Each row comes from the steps of one path. Every step used is in the known rows, and no mark comes twice. Write the path behind each row, first mark first.
In the rows, 128 means zero.
Known rows
P/T/R: [108  76 117 146 167 171 120 139  99 137 138 154 139 150 167 122 145 156
 128 157 107 144 113 109  97 177 138]
G/C: [112  81 123 128 147 174 126 157  89 169 149 158 118 142 166 144 159 140
 137 191 133 127 125 130 132 121 172]
R/Z: [108  71 123 132 153 159 138 121  78 191 170 152 133 125 203 163 166 136
 137 150 143 131 142 124 116 140 146]
P/T/R/V: [116  68 112 136 158 168 150 126  98 128 146 149 166 150 183 111 142 163
 158 164 125 132 107 113 102 175 137]
Q/R: [124  88 112 106 153 156 124 128 110 160 144 147 140 138 152 140 178 110
 122 164 126 124 116 134 113 128 123]
C/G/Y: [123  65 112 132 162 159 146 186  90 142 117 172 138 168 177 130 162 131
 152 150 139 126 102 103 104 152 180]
P/T: [118  80 128 128 164 155 114 131  85 168 144 155 150 128 141 136 156 164
 130 157 108 142 124 124  94 177 149]
Z/R/T: [ 89  78 147 148 152 143 175 157 122 141 169 149 154 134 175 131 130 117
 135 145 127 158 122 127  92 135 181]
Q/R/A: [136  92 106 137 139 158 131 119 101 180 142 126 145 138 186 141 183  99
 119 164 128 132 122 121 105 137 130]
Y/G/C/R: [110  68 109 107 125 158 133 198 140 142 156 168 138 143 160 140 138 148
 162 244 139 112  96 103 131 114 178]
A/R/T/P: [ 93 107 135 148 179 155 182 126 113 159 176 157 140 110 163 120 135 104
 112 143 155 142 121  81  96 129 157]
Q/R/C: [129  82 109 111 148 139 153 124 135 162 156 137 134 139 208 140 161 119
 121 175 125 118 118 132 109 116 108]
Q/R/T/P: [102 120 124 141 165 143 186 121 107 156 134 127 156 116 162 123 163 109
 108 157 131 130 112  95 111 117 111]
V/R/Z: [106  95 118 129 151 154 143 121  90 173 163 154 156 140 212 176 169 144
 137 171 133 116 138 116 121 141 144]
A/R: [113  77 122 118 165 166 122 132 112 162 185 177 126 132 153 137 150 104
 127 149 149 136 127 119  97 141 167]
X/G: [112  76 130 137 186 167 122 138  75 167 146 196 140 135 146 100 129 105
 125 151 129 128 116 138 115 137 151]
T/R/Q: [111  67 108 154 165 178 151 156  92 107 158 163 122 167 205  94 138  96
 136 167 118 129  96 110 106 151 144]
C/G/X/R: [114  76  91 128 139 163 156 198 133 134 141 188 116 135 157 139 155 122
 133 159 148 132 123 168 133 147 162]
C/G/X/R/T/P: [ 94 108 103 160 154 151 217 192 131 132 131 168 133 112 168 121 140 122
 119 151 152 139 120 131 132 135 151]
Y/G: [107  72 112 112 141 157 121 134 125 174 157 163 136 142 159 126 146 131
 133 177 121 120 104  94  97 131 160]
R/L: [110  81 126 132 154 157 142 135  75 179 162 177 130 137 185 137 156 152
 136 179 140 133 142 123 111 146 159]
X/R/T/P: [ 85  97 124 157 164 147 180 128 107 153 146 161 151 107 159 104 143 106
 117 150 127 138 110 136 153 143 138]
G/X/R: [113  82 107 125 140 164 126 155 121 149 151 177 112 133 151 148 168 124
 129 161 145 133 124 180 135 134 145]
Y/G/X/R: [109  70  94 106 121 157 128 156 158 152 153 181 121 136 150 138 156 138
 126 186 142 119 108 147 123 129 151]
Z/R/Q: [110  69 133 155 150 155 133 169 107 117 173 170 136 156 180 100 128  99
 138 168 123 150 110 131  95 154 185]
V/R/C/G/X: [121 111  96 137 140 142 193 194 149 132 144 159 127 158 233 164 143 148
 135 185 138 112 126 116  95 119 152]

Which path is each row?
[109  84 133 181 136 157 117 151 110 172 161 142 134 145 192 129 141  98
 134 155 132 161 131 122  98 147 192]
Z/R/A
[136  93  88 116 136 141 192 188 161 139 141 143 119 142 218 156 161 136
 122 175 150 117 126 129  90 109 123]
Q/R/C/G/X
[120 110 116 159 143 160 132 123  91 173 147 140 156 153 203 146 167 112
 133 172 118 125 122 108 110 147 160]
V/R/A
[115  75 106 138 154 143 178 174 126 158 157 159 124 138 222 128 126 124
 138 160 126 127 121 117 105 139 158]
R/C/G
[142  65  97 109 150 133 179 177 138 132 117 150 146 167 227 134 164 138
 135 173 138 113  98 110 104 132 135]
Q/R/C/G/Y
[111  73 128 135 177 174 128 158  79 165 139 195 134 139 153 107 128 132
 126 190 137 125 118 140 137 121 170]
X/G/C
[122  69 116 109 157 164 150 117 111 152 194 171 153 134 170 126 146 113
 157 155 165 126 120 124 104 138 165]
A/R/V
[104  70 138 131 175 156 198 200  95 126 149 184 168 124 163 115 118 131
 155 209 141 124  99 137 140 113 170]
X/G/C/R/T
[121  62 132 135 187 161 119 147  66 154 120 201 147 162 159 105 146 124
 138 152 140 123  98 126 111 137 160]
X/G/Y
[ 88 101 120 140 137 147 193 193 137 140 145 148 153 123 171 122 126 149
 148 238 144 117  90  65 131 102 167]
Y/G/C/R/T/P
[ 90 115 136 162 166 147 186 173  97 143 149 145 152 112 165 125 139 107
 151 175 137 133 102  96 124 126 143]
C/R/T/P
[124  82 118 157 131 170 138 192  92 160 152 142 133 139 195 147 160 122
 165 219 143 129 115 125 137 127 179]
G/C/R/A
[121  94 115 132 159 158 149 143  88 118 159 167 158 163 190 117 154 111
 136 186 108 114 102 118 110 153 151]
V/R/Q
[109  84 113 161 131 140 176 219 167 132 160 160 106 150 225 147 117 138
 135 166 153 147 135 131  80 120 185]
Z/R/C/G/X
[104  57  92 108 114 151 146 144 150 168 168 172 128 124 193 167 163 160
 126 187 159 121 129 140 127 130 144]
Y/G/X/R/Z
[101  82 134 125 158 148 193 176 103 135 165 149 160 119 170 142 147 113
 165 169 131 131 102 125 112 129 151]
C/R/T
[114 100 117 132 153 142 154 131 124 152 161 151 145 153 227 146 143 133
 135 184 112 112 118 121 112 125 137]
V/R/C
[103  74 132 115 169 153 186 130 119 152 191 162 150 117 166 136 146 111
 129 139 146 139 121 109  89 134 165]
A/R/T
[126  81  86 159 127 164 164 190 126 156 138 166 122 135 190 139 160 110
 131 159 151 139 128 155 127 156 171]
C/G/X/R/A
[115  70 129 135 167 159 155 203  78 143 150 220 146 137 173 114 121 163
 151 244 157 123 126 139 151 128 177]
X/G/C/R/L
[115  73 129 133 172 168 132 201  89 135 144 202 145 136 146 115 122 124
 156 217 144 121 104 146 150 119 172]
X/G/C/R
[119  61 104  98 116 156 164 185 139 133 163 163 166 144 177 128 136 154
 192 251 154 101  88 106 136 112 176]
Y/G/C/R/V
[120  73 104 136 112 161 138 190 131 163 156 146 144 142 195 141 144 136
 161 244 141 118  97  88 127 123 187]
Y/G/C/R/A
